Each row was made from one small tree. The marks that hang from a mark follow it in brackets, in alphabetical order. Every link used is in the known rows. Write each row's tree.
Known rows
mulif[binanu[lanab[negis]] gemep]: 1.454; 1.225; 0.447; 0.881; 0.246; 1.431; 0.743; -1.206; 0.695; 0.565; 0.085; -0.101; 1.749; -2.307; -0.391; 0.024; 0.720; 1.136; 1.293; -0.731; -0.042
fesadit[binanu gemep[mulif]]: -1.304; 5.826; -0.287; 0.008; 0.948; 3.018; 1.230; -1.679; 2.539; 2.384; -0.664; -0.018; 0.749; -0.390; 2.945; -1.422; 0.085; 1.768; -1.208; -1.193; -0.992
gemep[fesadit]: -2.496; 4.606; -1.425; -1.493; 0.728; 2.604; 1.808; -1.106; 3.801; 1.207; -0.930; 2.294; 0.488; 0.356; 2.454; 1.464; 0.250; 2.417; 1.102; -1.243; -0.134
gemep[mulif]: -2.356; 3.787; 0.030; -1.279; 0.661; 3.285; 0.471; -2.033; 3.015; 1.856; -0.731; 2.651; 2.247; 0.957; 0.797; 1.415; 1.357; 2.744; 0.535; -1.107; 0.161
lanab[binanu[fesadit mulif] negis]: -1.923; 0.877; 2.745; 0.158; 1.748; -0.302; 0.325; -1.459; 2.600; 2.440; 0.506; 0.655; -1.065; -1.810; -0.547; 2.466; 0.406; -2.068; -1.244; -1.557; -0.032
lanab[binanu negis[fesadit mulif]]: -3.048; 5.071; 1.471; 1.170; 0.878; 1.150; 1.509; -1.452; 2.272; 4.411; 1.224; 2.306; -1.970; -1.337; 1.239; 2.234; -0.643; 0.391; -0.110; -0.131; 0.345
mulif[binanu[lanab[negis]] gemep[fesadit]]: 0.825; 2.097; -1.630; 0.874; 0.968; 1.253; 1.470; -1.583; -0.533; -0.643; -0.349; -0.112; 0.660; -3.030; 0.952; 0.172; -0.800; 1.146; 0.736; -1.209; 0.213
negis[fesadit[binanu gemep] mulif]: -0.745; 5.703; -0.148; 0.489; 0.761; 1.464; 1.498; -1.903; 3.765; 4.543; 0.708; 0.791; -1.946; 0.032; 4.302; -0.758; -1.491; 1.382; 0.415; 0.152; -0.907
mulif[binanu[fesadit lanab] gemep]: 2.604; -0.967; 1.829; 0.175; -0.048; 0.728; 0.940; -3.172; 2.430; 0.993; 0.855; 0.193; 0.810; -1.251; -0.803; -1.892; 0.253; 0.802; 1.812; 0.400; 1.661
kuvup[gemep[fesadit[binanu] mulif]]: -3.808; 5.866; -1.194; -0.999; 1.435; 4.435; 0.118; -3.668; 2.371; 0.199; 0.869; 0.948; 0.041; 0.616; 1.724; 0.973; -1.689; 2.200; -3.101; -0.972; 0.108
fesadit[binanu[lanab[negis] mulif] gemep]: 1.103; 1.465; 0.967; 0.470; 1.854; 0.627; 0.567; -0.409; 1.701; 2.155; 0.402; -1.787; -0.220; -2.791; 2.130; 1.633; -0.576; -2.435; -1.477; -2.056; -1.869
mulif[binanu[fesadit] gemep]: 0.682; 1.260; 0.648; -0.060; -0.063; 0.815; 0.482; -2.736; 3.048; 1.052; -0.408; 0.799; 0.890; -0.007; 0.083; -2.016; 0.813; 2.533; 2.070; 0.149; 0.497
binanu[fesadit lanab[negis]]: 0.045; 0.194; 3.023; -0.694; 1.136; 0.658; 1.654; -0.992; 2.115; 1.756; 0.339; -0.792; 1.366; -2.785; -1.570; 1.970; 0.883; -0.822; -0.217; -1.323; 0.986
negis[fesadit mulif]: -1.863; 3.582; 0.202; -0.887; 0.568; 1.586; 0.818; -2.283; 4.342; 4.054; 0.673; 3.497; -0.564; 1.348; 2.082; 2.031; -0.161; 2.414; 2.147; 0.243; 0.194
negis[mulif[gemep[fesadit]]]: -0.860; 4.173; -2.368; -1.146; 1.411; 2.373; 0.715; -2.436; 4.393; 1.911; -0.197; 3.211; -1.154; 1.674; 3.768; 0.815; -1.137; 2.765; 1.228; -0.490; -0.591
kuvup[gemep[fesadit[binanu[mulif]]]]: -2.727; 3.326; -0.952; -1.470; 1.610; 2.728; -0.833; -2.983; 4.186; 0.472; 1.274; 1.221; -1.302; 1.297; 2.459; 2.647; -1.911; 0.369; -1.988; -1.274; -1.241
fesadit[binanu[lanab[negis]] gemep[mulif]]: 0.064; 3.977; 0.863; 0.829; 1.611; 2.277; 1.646; -1.037; -0.090; 1.809; 0.030; -2.095; 1.143; -3.386; 1.477; -0.029; -0.329; -0.566; -2.563; -1.836; -0.528
lanab[binanu[mulif[gemep]] negis[fesadit]]: -0.151; 3.529; 0.227; 1.016; 1.660; 0.647; -0.369; -0.857; 0.737; 1.737; 1.278; 3.705; -2.418; -1.426; 0.837; 1.187; -0.376; -0.227; 1.309; -1.183; -1.647
negis[mulif[binanu[lanab]]]: -0.283; -0.227; 1.272; 0.076; -0.349; 1.576; 1.032; -3.428; 4.122; 3.422; 0.893; 0.636; 1.216; 0.240; 1.114; 1.539; -0.183; 0.697; 0.840; 0.813; 1.843
mulif[gemep]: 0.093; 4.081; -0.135; -1.054; 0.174; 2.995; 0.500; -0.821; 4.591; 1.686; -0.273; 3.197; 0.745; 1.433; 1.311; -0.291; 1.416; 3.174; 2.359; -0.692; -1.175
kuvup[gemep[fesadit[binanu]]]: -3.190; 5.920; -0.481; -1.070; 0.677; 3.932; 0.768; -2.320; 4.372; 0.770; 1.055; 0.564; -0.744; 0.770; 1.987; 1.022; -1.311; 1.938; -1.966; -0.843; -0.458
kuvup[gemep[fesadit mulif]]: -3.328; 5.286; -1.978; -1.772; 1.289; 3.855; -0.129; -3.167; 2.728; -0.089; 0.277; 1.950; 0.839; 0.913; 1.256; 2.107; -0.582; 3.615; -0.860; -1.506; -0.472
negis[fesadit[gemep] mulif]: -0.279; 5.118; -0.946; -0.214; 0.602; 0.903; 1.303; -1.479; 4.093; 4.259; 0.117; 1.766; -1.113; 0.326; 3.862; 0.391; -0.380; 2.833; 2.688; -0.309; -1.491

Which tree is each row?
-0.514; -0.908; 1.917; 0.449; 1.202; 0.319; 0.922; -3.349; -1.146; 0.662; -0.209; -1.767; 2.745; -3.537; -2.001; 0.936; 0.361; -0.222; -1.135; -0.879; 2.337	gemep[mulif[binanu[fesadit lanab[negis]]]]
1.232; -0.304; 0.668; -1.645; 1.633; 0.393; -1.075; -2.266; 4.196; 1.289; 0.126; 2.687; -0.307; 1.190; 0.685; 0.481; 0.532; 0.573; 1.806; -1.019; -1.042	binanu[fesadit mulif[gemep]]
-0.375; 2.494; 1.658; 0.900; 1.820; -1.094; 0.698; -0.565; 2.292; 2.659; -0.100; -1.233; -1.567; -2.816; 1.238; 0.847; 0.198; -1.647; -0.759; -2.095; -1.729	lanab[binanu[fesadit[gemep] mulif] negis]
1.321; 0.492; -1.714; -0.743; 2.681; 0.846; -0.071; -1.101; 0.654; -0.471; 0.156; 1.731; -0.559; -1.842; 1.590; 2.815; -0.986; -0.838; 0.543; -2.261; -1.343	binanu[lanab[negis] mulif[gemep[fesadit]]]
-0.508; 5.842; -1.470; -0.215; 0.878; 1.790; 1.060; -1.401; 1.064; 2.089; -0.555; 1.973; 0.423; -0.832; 2.543; -0.568; 0.435; 3.459; 2.206; -1.265; -1.305	negis[fesadit[gemep[mulif]]]
2.237; 1.323; 1.943; -0.612; 0.510; 0.624; 2.206; -1.256; 3.851; 2.492; 0.312; -1.226; 0.422; -2.016; 0.815; -0.855; 0.639; 0.162; 1.401; -1.025; 0.184	binanu[fesadit[gemep] lanab]
1.399; 3.105; -0.304; 1.832; 0.112; -0.251; 2.019; -0.602; -0.800; 1.701; 0.069; -1.614; 0.669; -4.467; 1.118; -0.178; 0.146; 1.267; 2.190; -1.001; -0.682	mulif[binanu[lanab[negis[fesadit[gemep]]]]]
0.132; 3.826; -0.643; -0.633; 0.845; 1.836; 0.201; -2.355; 3.881; 3.246; 0.855; 4.408; -1.292; 1.665; 2.389; 0.295; -0.507; 3.021; 2.942; 0.367; -0.644	negis[fesadit mulif[gemep]]
-2.166; 1.541; 0.978; -0.687; 0.255; 1.841; -0.850; -4.696; 2.396; 0.573; 0.532; -0.409; 1.992; 0.217; -1.368; 0.227; 0.271; 3.033; -0.664; -0.210; 1.019	kuvup[gemep[mulif[binanu[fesadit]]]]
-1.705; 7.286; -0.196; 1.841; 1.308; 1.270; 1.729; -0.621; -0.864; 2.466; 0.002; 0.901; -0.936; -3.494; 1.582; -0.408; 0.023; 1.454; -0.045; -1.685; -1.131	lanab[binanu negis[fesadit[gemep[mulif]]]]
-2.484; 3.545; 3.231; 0.585; 0.747; 0.903; 1.902; -0.770; 2.667; 2.763; 0.210; -0.020; -0.347; -2.344; -0.956; 0.905; 0.938; -0.529; -1.193; -1.034; 0.783	lanab[binanu[fesadit] negis]
1.972; -0.513; 1.794; 0.668; 0.686; 0.061; 0.959; -2.061; 0.477; 0.507; 0.238; -1.266; 1.253; -3.121; -1.451; -0.679; 0.371; 0.220; 0.732; -0.514; 0.927	mulif[binanu[fesadit lanab[negis]] gemep]
2.787; -1.246; 1.519; -0.997; 1.453; -0.589; 0.642; -1.832; 3.743; 2.186; 0.511; -0.457; -0.226; -1.457; 1.294; 0.803; 0.138; -1.392; 1.283; -1.488; -0.679	binanu[fesadit[gemep] lanab mulif]
-2.127; 3.243; 1.040; 0.780; 1.374; 0.409; 0.301; -0.700; 1.134; 2.552; 1.050; 2.878; -1.714; -1.819; 0.554; 2.904; 0.012; -0.845; 0.485; -1.323; -0.756	lanab[binanu[mulif] negis[fesadit]]
1.983; 0.089; -1.701; -1.393; 1.938; 1.591; 0.032; -2.272; 2.668; 0.075; 0.759; 3.187; -0.984; -0.052; 2.288; 1.694; -1.045; -0.174; 1.663; -1.381; -0.566	binanu[lanab mulif[gemep[fesadit]]]
-1.436; 1.527; 0.739; 0.315; 0.517; 2.560; -0.450; -3.235; 0.034; 0.100; 1.004; -1.291; 2.877; -2.024; -1.905; 2.388; 0.237; 1.640; -1.421; -1.087; 0.467	kuvup[gemep[mulif[binanu[lanab[negis]]]]]
-3.369; 4.449; 1.850; 0.765; 0.754; 1.840; 1.384; -1.173; 4.002; 4.356; 0.496; 1.260; -0.744; -0.433; 1.114; 2.577; 0.142; 0.071; -1.349; -0.543; 0.186	lanab[binanu negis[mulif]]
-1.157; 1.281; -1.411; -0.063; 0.779; 2.218; 1.493; -3.982; 0.063; 0.014; -0.222; 0.890; 1.792; -1.732; 1.140; 0.644; -0.852; 1.249; -0.068; -0.597; 2.307	gemep[fesadit mulif[binanu[lanab]]]
1.794; 1.002; 1.076; -0.145; 1.122; 1.360; 0.738; -1.377; 3.729; 2.583; 0.977; -0.296; -0.614; -0.897; 2.881; 0.446; -0.566; -1.810; -0.437; -1.196; -1.128	fesadit[binanu[lanab mulif] gemep]
-3.452; 4.259; -2.461; -0.586; 0.563; 3.058; -0.254; -4.194; 1.438; -0.560; -0.074; 0.672; 1.481; 0.300; 1.091; 1.155; -0.767; 3.952; -0.707; -0.901; 0.188	kuvup[gemep[fesadit mulif[binanu]]]
2.176; 1.643; 0.655; 0.299; 1.256; 0.641; 0.774; -1.699; 2.116; 2.633; 1.698; 0.746; -1.883; -1.774; 2.783; 0.090; -1.394; -1.512; 0.837; -0.744; -0.882	negis[fesadit[binanu[lanab mulif] gemep]]
2.537; -2.156; 1.730; -0.813; 2.343; -0.374; -0.626; -1.595; 1.626; 0.670; 0.708; 0.620; 0.066; -1.925; -0.834; 1.893; 0.125; -1.735; 0.488; -1.651; -0.604	binanu[fesadit lanab[negis] mulif[gemep]]
-0.255; 4.635; 2.169; 0.627; 0.121; 0.856; 2.571; -1.007; 4.447; 3.359; 0.252; -0.270; -1.364; -1.607; 1.449; -1.928; 0.585; 0.534; 0.417; -0.765; -0.130	lanab[binanu[fesadit[gemep]]]
2.101; 0.787; 0.560; 0.352; -0.570; 2.212; 0.865; -2.266; 2.711; 1.075; 0.664; 1.376; 1.370; -0.497; 0.345; -1.082; 0.695; 1.714; 2.269; 0.228; 0.774	mulif[binanu[lanab] gemep]
1.115; 2.032; -0.455; 0.751; 0.015; 1.670; 1.328; -2.756; 0.965; 1.575; -0.280; -0.872; 2.271; -1.990; 1.516; -1.009; 0.420; 1.799; 0.979; -0.775; 0.400	fesadit[gemep[mulif[binanu[lanab]]]]
-0.330; 6.591; -0.028; 0.458; 0.208; 1.855; 1.915; -0.659; 2.719; 3.036; 0.264; 0.690; -1.152; -0.999; 3.217; -1.643; -0.369; 1.838; 1.080; -0.576; -1.309	negis[fesadit[binanu gemep]]
2.033; 0.530; 0.078; 0.768; 0.102; 1.056; 0.594; -3.785; 2.097; 2.618; 1.761; 2.522; -0.704; -0.230; 1.365; -0.473; -1.241; 1.633; 2.891; 1.290; 1.310	negis[fesadit mulif[binanu[lanab] gemep]]
-0.860; 4.349; -1.600; 0.536; -0.012; 1.678; 0.822; -2.241; 1.603; 1.602; -1.526; -0.315; 2.297; -0.671; 2.366; -1.267; 0.969; 3.486; 1.197; -1.034; -0.805	fesadit[gemep[mulif[binanu]]]
0.027; 1.152; 1.986; 0.395; 2.016; -0.142; -0.288; -1.430; 2.116; 1.654; 0.681; 1.404; -1.762; -1.493; -0.264; 0.781; 0.017; -1.427; -0.448; -1.348; -0.935	lanab[binanu[fesadit mulif[gemep]] negis]
-2.778; 3.377; -0.400; -0.448; -0.277; 3.235; -0.982; -3.839; 2.646; 0.661; 0.426; 0.694; 2.525; 1.024; -0.286; 0.989; 0.643; 4.050; -0.205; -0.408; 0.044	kuvup[gemep[mulif[binanu]]]
-2.939; 2.440; 0.039; 0.518; 0.327; 0.816; 0.370; -1.917; 2.753; 2.997; -0.918; -0.335; 1.680; -0.287; 1.301; 2.475; 0.449; 1.864; 0.027; -0.368; -0.125	lanab[negis[mulif[binanu]]]
-0.454; 4.346; -0.609; 0.695; 1.995; -0.100; 0.196; -0.112; 0.645; 2.216; -0.048; -0.150; -1.427; -2.317; 3.041; 1.071; -0.776; -0.405; -0.050; -1.921; -2.831	lanab[negis[fesadit[binanu[mulif] gemep]]]
1.078; 3.276; 0.144; 0.616; 1.307; 0.129; 1.751; -0.779; 1.362; 3.674; 0.752; -0.312; -0.795; -2.723; 2.251; 1.714; -0.821; 0.471; 1.355; -1.033; -1.019	binanu[lanab[negis[fesadit[gemep] mulif]]]
1.688; 1.857; -0.228; 1.225; -0.173; 0.059; 1.610; -2.915; 2.258; 3.693; 1.096; -0.092; -0.609; -1.582; 2.866; -0.458; -1.207; 1.364; 2.675; 0.509; 0.492	negis[fesadit[gemep] mulif[binanu[lanab]]]
-1.490; 2.850; -0.042; -0.588; 1.633; 3.611; 1.915; -3.320; 0.977; 0.839; 0.693; 1.108; 0.247; -1.336; 1.808; 0.483; -1.739; -0.445; -2.435; -0.781; 2.097	gemep[fesadit[binanu[lanab]] mulif]
-1.807; 3.606; -0.018; -0.867; 1.508; 4.403; 0.678; -4.079; 1.842; 0.109; 2.104; 0.423; -0.041; -0.649; 0.778; 1.164; -2.289; 0.431; -3.257; -0.778; 1.311	kuvup[gemep[fesadit[binanu[lanab]] mulif]]
-0.335; 4.116; -1.481; 0.920; -0.146; 0.044; 1.115; -2.455; 2.828; 3.733; -0.192; 0.524; -0.441; -0.315; 3.737; -0.667; -0.584; 3.140; 2.895; 0.266; -0.765	negis[fesadit[gemep] mulif[binanu]]
-0.129; 2.537; 1.406; -0.081; 0.847; 1.375; 1.717; -0.305; 0.593; 1.932; 0.838; 1.446; 0.593; -2.744; -0.537; 2.408; 0.584; 0.440; 1.475; -1.152; 0.331	binanu[lanab[negis[fesadit]]]
-1.153; 5.335; -2.035; 1.570; 0.886; 0.249; 0.761; -1.351; -2.111; 1.120; -1.409; -0.773; 1.528; -3.355; 1.751; -0.376; 0.275; 3.173; 1.276; -1.573; -1.355	lanab[negis[fesadit[gemep[mulif[binanu]]]]]
1.061; 3.236; -0.265; -0.324; 1.155; 3.315; 1.912; -2.082; 2.542; 0.630; 1.195; 1.642; -1.142; -0.926; 2.251; -1.061; -1.704; -0.027; -0.611; -0.404; 0.816	mulif[gemep[fesadit[binanu[lanab]]]]
